Each row comes from the steps of one walk. Every step used is in the known rows, and no mark comes twice. Write the walk behind each row, first mark first.
Known rows:
bulem/bugev: 21; 11; -14; -5; -13; 11; -18; -3; 4; 0; -16; 16; -11; 3; -4; 15; 12; 13; -5; 3; -2; 12; -6; 16; 0; 5; 4; -5; -7; 8; 0; 22; -5; -1; 7; 4; 6; -12; -2; 7; -2; -15; -10; 0; -3; 18; 3; -13; -4
bopek/bolina/roro: 8; 5; 4; -25; -10; 6; -17; 7; -9; 11; -1; 7; -11; -3; 7; 12; 18; 7; -12; -2; 4; -10; -4; 29; -2; -26; 4; -16; -1; 4; 7; 8; 2; 5; -1; -12; -27; -10; 1; 10; 4; 2; 1; 0; 3; 18; 6; -20; 2
bulem/bolina: 14; 3; -3; -28; -18; 7; -31; -1; 8; -21; -21; 6; -4; -3; 7; 12; 17; 1; -19; -7; 19; 16; -2; 21; -1; 0; 17; -14; -4; 0; 1; 13; -8; -2; -1; -2; -16; -13; -22; 8; -13; 2; 6; 5; 5; 14; 4; -16; 0
roro/bugev/bulem: -2; 16; -15; -8; -13; 15; -20; 7; -4; -11; -21; 10; 2; -5; -13; -4; 18; 11; -6; -7; 4; 23; 5; 18; 11; -7; -1; -1; -8; 10; -4; 20; -10; 12; -2; -6; -7; -24; -7; 9; -1; 4; -19; -1; 3; 19; 7; -4; 3
gevil/bugev/bulem: 3; 19; -9; -11; 11; 14; -15; 5; 6; -10; -21; 6; -2; -4; 0; 0; 12; 10; 3; 2; 2; 3; 9; 30; -5; 1; 3; -6; -10; -2; 11; 27; -12; 9; 23; -2; -4; -14; -6; 11; -7; 0; -24; -6; 10; 14; 9; 1; -2
rugel/bugev/bulem/bolina/bopek: 16; 14; -5; -26; -11; -6; -14; 19; 5; -16; -8; 14; 7; 1; 1; -6; 15; 13; 11; 1; 20; 8; 4; 30; -2; 16; 12; -18; -5; 5; 3; 29; -11; 12; 21; -1; -12; -17; -19; -7; -9; -8; -17; 4; 5; 7; 11; 2; -9
bulem/bugev/gevil/lefa: 17; 27; -23; 2; -10; 17; -21; -5; -7; 8; -21; 4; -5; -6; -2; 7; 20; 14; -4; 7; -1; 10; -2; 21; 1; 6; 4; -9; -15; 10; 12; 20; -4; 1; 20; 12; 25; -17; -3; 11; -1; -9; -7; -5; -9; 16; 3; -16; -5
rugel/bugev/gevil/lefa: 8; 34; -20; -14; -10; 2; -18; 0; -3; -2; -19; -1; 10; 0; 3; 0; 15; 15; 13; 13; 11; -5; -1; 37; 7; 11; 9; -17; -6; 7; 20; 22; -9; 9; 25; 11; 9; -20; -16; 1; -3; 2; -14; -3; -8; 5; 7; -12; -7
rugel/bugev/bulem/bolina/roro: 9; 14; -8; -24; -7; -5; -12; 18; 2; -18; -8; 11; 5; -1; 2; -8; 17; 18; 5; -3; 19; 5; 10; 27; 2; 12; 10; -16; -7; 6; 3; 24; -6; 15; 18; -2; -14; -19; -21; -7; -5; -1; -14; 3; 3; 10; 7; -5; -3
gevil/bugev/bulem/bolina/roro: 1; 14; -8; -15; 11; 11; -16; 9; 5; -16; -18; 5; -3; -9; 9; -3; 16; 11; -6; -7; 7; 6; 17; 26; -6; 1; 7; -8; -11; -3; 10; 25; -9; 9; 21; -3; -9; -13; -12; 10; -10; 4; -15; -3; 8; 15; 9; -4; 2
lefa/gevil/bugev: 4; 7; -11; -13; -6; 14; -14; -13; 4; -3; -23; 9; -5; -8; 9; 14; -3; 13; 12; 10; 2; 2; 6; 32; -3; 16; 1; -6; 5; 4; 21; 20; 4; 2; 7; 16; 5; -7; -2; 13; 2; 7; -15; 9; 9; 13; 10; -11; -14
bugev/runa/mazek: 6; 14; -1; -10; -15; 3; -31; 7; -1; -30; -24; 8; -2; 8; 0; 9; 11; 15; -9; 11; 3; -2; -13; 31; 4; -7; -2; -9; -12; 9; 9; 14; -10; 4; 21; -14; -8; -9; -25; 5; -6; -17; -5; 8; 13; 11; 4; -15; -8
mazek/runa: 6; 17; -2; -19; -6; 12; -26; -10; 6; -10; -13; 12; -5; 6; 10; 16; -3; 2; -15; -2; -6; 0; -15; 26; -11; -11; 11; -15; 1; 9; -5; 27; -8; 3; 10; -5; -18; -27; -18; 10; -8; -13; -3; -7; 1; 9; 6; -26; 5
runa/mazek: 15; 8; -3; -15; -15; 4; -32; -1; 0; -20; -9; 7; 2; 13; 2; 22; 6; 6; -10; 12; 9; -6; 0; 29; 5; -1; -3; -12; 0; -2; -3; 17; -13; 5; -1; -22; -11; -24; -10; -5; 0; 2; -10; 7; 11; 20; -5; -16; -4
bopek/bolina: 12; 5; 5; -28; -16; 11; -23; 3; -2; 7; -11; 6; -10; 3; -4; 15; 19; 0; -5; 7; 5; -5; -14; 32; -1; -23; 8; -15; 2; 4; 3; 9; -5; 1; 0; -8; -22; -8; -2; 12; 2; -6; -4; 1; 8; 16; 8; -14; -2
bugev/roro/bolina: 14; 18; -1; -22; -23; 3; -32; -12; -2; 5; -24; 7; 2; -12; -4; 6; 7; 12; -4; -6; 7; 0; -8; 25; 0; -14; 13; -22; -8; 7; 17; 15; 3; -1; 15; 1; -19; -16; -12; 23; -11; 5; -10; 16; 3; 10; -1; -15; 0
lefa/gevil/bugev/bulem: 2; 8; -11; -12; -2; 16; -12; -3; 0; -4; -21; 10; -2; -11; 4; 6; 1; 16; 14; 6; 5; 6; 10; 31; -5; 17; -1; -5; 2; 6; 19; 22; 4; 8; 12; 12; 6; -12; -2; 10; 3; 7; -20; 8; 13; 12; 9; -6; -14
bulem/bolina/roro/bugev/gevil/lefa: 1; 15; -14; -18; -13; 7; -25; 1; -7; -15; -17; -1; -2; -14; 17; 1; 21; 10; -28; -15; 13; 19; 13; 17; 6; -6; 13; -13; -11; 1; 8; 12; -1; 4; 3; -2; -8; -20; -20; 10; -10; 13; 10; 2; -7; 17; 6; -24; 7
roro/bugev/runa: -7; 20; -14; -5; -20; 10; -23; 0; -2; -19; -34; 9; -5; -2; -6; 1; 16; 14; -9; 0; -5; 19; -8; 20; 15; -15; 1; 0; -9; 13; 5; 16; -8; 4; 6; 1; -5; -9; -18; 18; -6; -9; -9; 3; 0; 14; 13; -13; 0
gevil/lefa: 13; 34; -15; -13; -10; 15; -21; -10; -2; 2; -15; -8; -5; 0; 0; 11; 2; 11; -4; 6; -2; 5; -7; 28; -2; -2; 9; -10; -7; -6; 10; 19; -4; 6; 28; -3; 3; -26; -18; 5; -9; -2; -6; -11; -3; 0; 3; -14; -5
gevil/bugev/roro/bolina: 5; 23; -6; -14; -3; 8; -24; -13; 8; 0; -29; 5; -3; -10; 6; 5; 7; 11; 1; 1; -3; -3; 4; 31; -2; -12; 12; -13; -7; -2; 21; 23; -3; -1; 25; 5; -10; -6; -9; 27; -12; 3; -19; 8; 3; 12; 7; -10; 2
bopek/bolina/roro/bugev/runa: -2; 8; 1; -18; -15; 7; -17; 10; -12; 4; -9; 7; -13; -6; 5; 4; 22; 11; -14; -3; -2; -2; -4; 27; 6; -31; 2; -11; -4; 9; 7; 7; 3; 6; 2; -11; -24; -7; -4; 16; 4; -4; 0; 1; 2; 19; 12; -19; 3
bulem/bugev/runa: 16; 14; -12; -2; -13; 9; -18; 3; 2; -10; -25; 16; -13; 2; -5; 7; 16; 18; -5; 5; -6; 12; -14; 18; 1; 1; 2; -4; -15; 15; 6; 20; -4; 0; 22; 6; 9; -3; -13; 12; -4; -29; -7; 3; 1; 13; 8; -13; -8
roro/bolina/bulem/bugev/runa: 16; 11; 4; -11; -25; 0; -14; -3; 1; -11; -19; 15; 2; -2; -2; 14; 2; 24; -7; -26; 7; 5; -6; 43; -8; 2; 20; -14; -3; 6; 0; 3; 4; -8; 5; 6; -20; -15; -7; 15; -13; 7; -8; 12; -6; 18; 7; -17; -7
bolina/roro/bugev/gevil/lefa: -5; 27; -22; -4; -5; 10; -15; -1; -17; 2; -12; 0; 1; -12; 12; 0; 15; 19; -18; -11; 0; 6; 13; 18; 10; -12; -3; -10; -13; 5; 16; 14; 2; 10; 2; -2; -2; -26; -4; 8; 0; 16; 0; -6; -13; 19; 3; -24; 7
bopek/bolina/bulem/bugev/runa: 15; 11; 11; -14; -17; 11; -23; 2; -1; -1; -13; 6; -9; 0; -10; 17; 20; 11; -5; -2; 3; -2; -14; 37; -4; -16; 12; -8; -6; 10; 3; 1; -3; -2; 8; -5; -20; -1; -5; 18; -8; -11; 1; 1; 4; 16; 11; -19; -6

Write each row's walk:
5; 28; -8; -12; 4; 13; -28; -15; 8; -1; -29; 1; -4; -9; 3; 6; 12; 8; 2; 10; -3; -2; 2; 24; 0; -10; 6; -9; -11; -1; 25; 26; -10; 2; 27; 2; -6; -4; -11; 25; -13; -3; -16; 1; 6; 9; 6; -10; 1
gevil/bugev/roro
4; 13; -5; -13; -12; 12; -19; -21; 2; 0; -26; 7; 0; -17; 5; 12; -5; 19; 13; 0; 5; 0; 7; 36; -5; 12; 8; -9; 2; 5; 26; 14; 10; 0; 13; 15; -3; -7; -3; 22; -6; 12; -13; 17; 7; 12; 9; -15; -13
lefa/gevil/bugev/roro/bolina/bulem
14; 26; -2; -21; -21; -8; -21; -6; 6; -6; -18; 8; 9; -4; -4; 4; 7; 21; 12; -1; 12; -6; -3; 35; 4; 3; 17; -20; -4; 7; 14; 18; -2; 4; 21; 5; -19; -13; -18; 11; -12; 2; -15; 13; -3; 5; 5; -13; -4
rugel/bugev/roro/bolina/bulem
1; 4; -6; -19; -17; 1; -28; 7; -2; -28; -16; 7; -4; -8; 17; 3; 19; 12; -29; -13; 12; 16; 11; 16; 9; -8; 9; -11; -10; 3; 0; 12; -3; 4; 0; -12; -17; -15; -25; 7; -10; 5; 8; 9; 1; 20; 7; -23; 5
bulem/bolina/roro/bugev/runa/mazek
14; 10; 6; -19; -25; -2; -16; -6; 1; -9; -15; 11; 8; -1; 0; 18; -2; 18; -8; -28; 12; 0; -3; 45; -8; 0; 20; -18; 2; -1; 0; 0; 2; -7; -5; 3; -30; -22; -5; 11; -13; 22; -8; 10; -5; 18; 2; -17; -4
roro/bolina/bulem
1; 8; -12; -19; -14; 5; -26; 3; -4; -18; -18; 4; -1; -13; 16; 2; 23; 8; -28; -16; 16; 18; 13; 16; 7; -6; 11; -14; -10; 4; 6; 12; -2; 3; -6; -2; -13; -18; -17; 10; -9; 15; 9; 5; -5; 21; 5; -23; 8
bulem/bolina/roro/bugev/gevil
17; 31; -7; 3; -10; 15; -24; -12; -3; -4; -17; -1; 6; -6; -8; 17; 13; 19; -5; -10; 8; 5; -3; 32; -5; 10; 11; -6; -15; 6; 12; 5; -7; -2; 11; 4; 3; -19; -5; 12; -17; 6; 2; -6; -9; 16; 2; -23; -5
bolina/bulem/bugev/gevil/lefa
-1; 20; -6; -6; 2; 7; -22; 0; 7; -24; -29; 5; -6; 3; 8; 8; 10; 13; -1; 13; -6; -5; 0; 35; 2; -7; 1; -5; -11; 0; 16; 22; -13; 3; 30; -5; -3; -2; -18; 16; -9; -12; -15; 2; 11; 12; 12; -9; -5
gevil/bugev/runa/mazek
12; 6; -3; -23; -7; 10; -26; 17; 0; -19; -15; 8; 2; -7; -6; -5; 21; 7; -11; -10; 23; 17; 4; 22; -5; 4; 10; -13; -12; 5; -2; 18; -8; 9; 9; -8; -13; -23; -18; 2; -9; 2; -8; 1; 12; 14; 3; -4; -2
bugev/bulem/bolina
18; 24; -4; -26; -22; -11; -19; -1; 4; 2; -14; 14; 7; -3; 2; 1; 6; 15; 15; 6; 9; -4; -4; 32; 1; 4; 14; -24; -2; 6; 16; 27; -2; 3; 25; 6; -17; -12; -15; 8; -9; -6; -19; 14; -2; 5; 8; -6; -7
rugel/bugev/roro/bolina/bopek
-1; 10; -3; -18; -14; 9; -18; 7; -15; 11; -7; 5; -8; -8; 6; 5; 25; 8; -13; -4; 3; -3; 1; 27; 7; -28; 2; -13; -4; 9; 9; 7; 1; 5; -5; -8; -19; -11; 3; 16; 7; 7; -1; 0; -1; 23; 8; -21; 5
bopek/bolina/roro/bugev/gevil
1; 7; 0; -20; -11; 9; -15; 13; -13; 8; -3; 8; -9; -7; 1; 3; 22; 10; -11; -6; 2; 0; 3; 26; 4; -28; 1; -11; -4; 7; 2; 9; 1; 9; -2; -14; -25; -14; 1; 12; 7; 3; -5; -1; 3; 21; 9; -15; 4
bopek/bolina/roro/bugev/bulem
19; 9; 3; -13; -26; 0; -14; -6; 2; -6; -15; 15; 4; -1; -1; 17; 1; 21; -8; -26; 8; 5; -2; 41; -9; 4; 21; -14; 0; 2; -3; 4; 4; -8; -1; 6; -21; -19; -2; 13; -12; 15; -10; 10; -8; 20; 4; -16; -5
roro/bolina/bulem/bugev
17; 17; -19; -1; -10; 14; -21; -2; -4; 4; -22; 12; -3; -4; -3; 9; 23; 12; -5; 5; 5; 10; -4; 19; 2; 7; 2; -10; -13; 14; 11; 19; -7; -2; 7; 13; 18; -13; 2; 11; 1; -7; -7; 0; -6; 22; 3; -15; -3
bulem/bugev/gevil
15; 12; 7; -13; -16; 14; -25; -1; -6; 5; -11; 4; -5; -3; -9; 17; 24; 8; -4; -3; 8; -3; -10; 37; -4; -14; 12; -11; -5; 9; 5; 0; -5; -2; 0; -3; -15; -6; 3; 18; -5; 0; 0; 0; 1; 21; 8; -20; -4
bopek/bolina/bulem/bugev/gevil
9; 6; -4; -22; -3; 7; -20; 20; -5; -16; -8; 8; 1; -10; 1; -7; 21; 12; -16; -17; 22; 14; 10; 19; -6; 1; 7; -14; -14; 5; 2; 18; -5; 12; 9; -12; -16; -25; -16; -1; -8; 6; -3; 0; 9; 15; 1; -8; 1
bugev/bulem/bolina/roro
2; 7; 0; -20; -14; 8; -16; 7; -11; 10; -4; 7; -10; -4; 5; 8; 21; 8; -14; -4; -1; -2; -1; 26; 6; -29; 3; -11; -1; 6; 3; 8; 2; 6; -5; -12; -25; -12; 2; 13; 5; 3; -1; 0; 0; 21; 9; -19; 5
bopek/bolina/roro/bugev
2; 4; -10; -15; -3; 15; -15; -3; 3; -9; -22; 10; -2; -13; 7; 4; 3; 15; 10; 3; 10; 10; 12; 31; -5; 19; 4; -6; 1; 5; 16; 21; 4; 6; 12; 12; 4; -11; -6; 11; 0; 7; -16; 11; 13; 14; 11; -7; -13
lefa/gevil/bugev/bulem/bolina
3; 13; -10; -15; -17; 10; -23; 11; -4; -16; -20; 13; 2; -8; -4; -5; 19; 6; -10; -9; 9; 30; 7; 17; 6; -3; 6; -6; -8; 7; -6; 23; -10; 9; 0; -5; -10; -22; -12; 8; -7; 1; -14; 4; 3; 18; 11; -1; -1
roro/bugev/bulem/bolina/bopek
24; 6; 3; -33; -19; 0; -29; 5; 5; -14; -13; 14; -2; -2; 16; 12; 11; -5; -15; -4; 19; 18; -3; 21; -10; 6; 17; -21; -3; -4; 3; 22; -9; -5; 4; -2; -18; -11; -18; 5; -18; -5; 4; 7; 3; 12; 9; -7; -7
bulem/bolina/bopek
14; 10; 13; -22; -16; 11; -25; -1; -2; 1; -9; 2; -4; 0; -8; 20; 16; 5; -5; -5; 10; -7; -12; 40; -5; -19; 12; -12; -1; 3; 4; -2; -6; -1; -3; -10; -30; -8; -3; 14; -8; 4; 2; -1; 5; 16; 8; -19; -4
bopek/bolina/bulem
4; 13; -10; -13; -7; 15; -21; -18; 2; 2; -27; 6; -4; -15; 6; 10; -1; 13; 13; 12; 2; 2; 5; 27; -1; 10; 2; -8; 0; 6; 27; 21; 6; 3; 15; 15; 5; -6; -5; 20; -2; 4; -14; 14; 11; 10; 8; -13; -12
lefa/gevil/bugev/roro
5; 26; -2; -13; -2; 8; -25; -16; 8; -3; -28; 3; 1; -12; 4; 8; 6; 14; 1; -4; 0; -3; 4; 34; -4; -9; 14; -12; -9; -3; 20; 18; -4; -2; 24; 4; -15; -7; -9; 29; -17; 8; -16; 6; 2; 12; 7; -11; 0
gevil/bugev/roro/bolina/bulem
19; 13; 11; -16; -18; 12; -27; -4; -2; 8; -10; 4; -8; -5; -11; 17; 21; 9; -4; -2; 6; -3; -11; 33; -3; -17; 13; -10; -6; 8; 5; 3; -4; -2; 5; -7; -21; -3; -1; 21; -8; -6; 0; 3; 4; 17; 7; -20; -3
bopek/bolina/bulem/bugev/roro
19; 8; 1; -27; -8; 5; -23; 20; -1; -15; -9; 13; 4; -7; -1; -4; 17; 4; -7; -9; 23; 19; 3; 22; -12; 7; 10; -17; -11; 3; -1; 24; -10; 7; 14; -8; -14; -22; -15; -1; -13; -4; -10; 2; 11; 12; 5; 2; -8
bugev/bulem/bolina/bopek
17; 12; -10; 1; -16; 6; -23; 5; 1; -16; -21; 16; -11; 6; -3; 10; 15; 19; -6; 10; -5; 8; -9; 20; 4; 1; -1; -4; -14; 13; 1; 20; -7; 2; 21; -4; 9; -5; -13; 7; -2; -28; -8; 7; 5; 16; 5; -14; -8
bulem/bugev/runa/mazek
-3; 16; -15; -9; -2; 6; -11; 10; -12; -4; -7; 9; 0; -10; 6; -3; 13; 20; -16; -17; 3; 9; 15; 14; 7; -11; -5; -7; -11; 6; 6; 19; 1; 14; -2; -10; -15; -27; -3; 3; 0; 12; -7; -4; -4; 20; 2; -15; 7
bolina/roro/bugev/bulem
1; 4; -11; -14; -1; 12; -11; -1; -1; -7; -17; 9; -3; -15; 12; 2; 4; 17; 7; -2; 9; 8; 17; 29; -5; 17; 2; -8; 0; 5; 18; 20; 7; 8; 11; 10; 2; -12; -4; 9; 1; 10; -13; 9; 11; 15; 10; -10; -12
lefa/gevil/bugev/bulem/bolina/roro
7; 5; -7; -17; -5; 12; -14; 0; 1; -6; -19; 13; -1; -13; 10; 5; 1; 12; 12; 5; 9; 10; 12; 31; -10; 22; 4; -10; 2; 3; 17; 25; 4; 5; 15; 12; 3; -9; -3; 10; -2; 3; -16; 11; 13; 12; 13; -2; -17
lefa/gevil/bugev/bulem/bolina/bopek
-6; 21; -19; -7; -5; 7; -16; 2; -15; 0; -13; 6; 2; -11; 13; 2; 16; 17; -19; -13; 4; 5; 12; 17; 10; -12; -5; -11; -11; 8; 16; 14; 0; 8; -6; -2; -7; -23; -1; 8; 1; 17; 0; -3; -10; 24; 2; -23; 8
bolina/roro/bugev/gevil
-1; 17; -6; -16; -12; 11; -17; 5; -17; 14; -7; 0; -9; -9; 5; 4; 23; 10; -13; -2; 0; -3; 1; 29; 6; -28; 4; -13; -4; 6; 10; 7; 3; 7; 4; -8; -13; -14; 0; 16; 6; 6; -1; -2; -4; 19; 10; -21; 4
bopek/bolina/roro/bugev/gevil/lefa
16; 19; 5; -11; -16; 15; -24; -3; -8; 9; -9; -1; -6; -4; -9; 16; 22; 10; -4; -2; 5; -3; -9; 39; -4; -13; 13; -10; -6; 6; 7; 1; -3; -1; 10; -3; -11; -10; 0; 17; -6; -1; 1; -3; -2; 17; 9; -21; -5
bopek/bolina/bulem/bugev/gevil/lefa
18; 24; -4; 1; -9; 13; -24; -10; -2; -8; -18; 4; 6; -4; -9; 18; 15; 18; -6; -12; 12; 5; -2; 31; -4; 10; 9; -7; -13; 9; 10; 4; -9; -3; 1; 4; -2; -14; -3; 11; -16; 8; 2; -3; -7; 21; 1; -22; -5
bolina/bulem/bugev/gevil
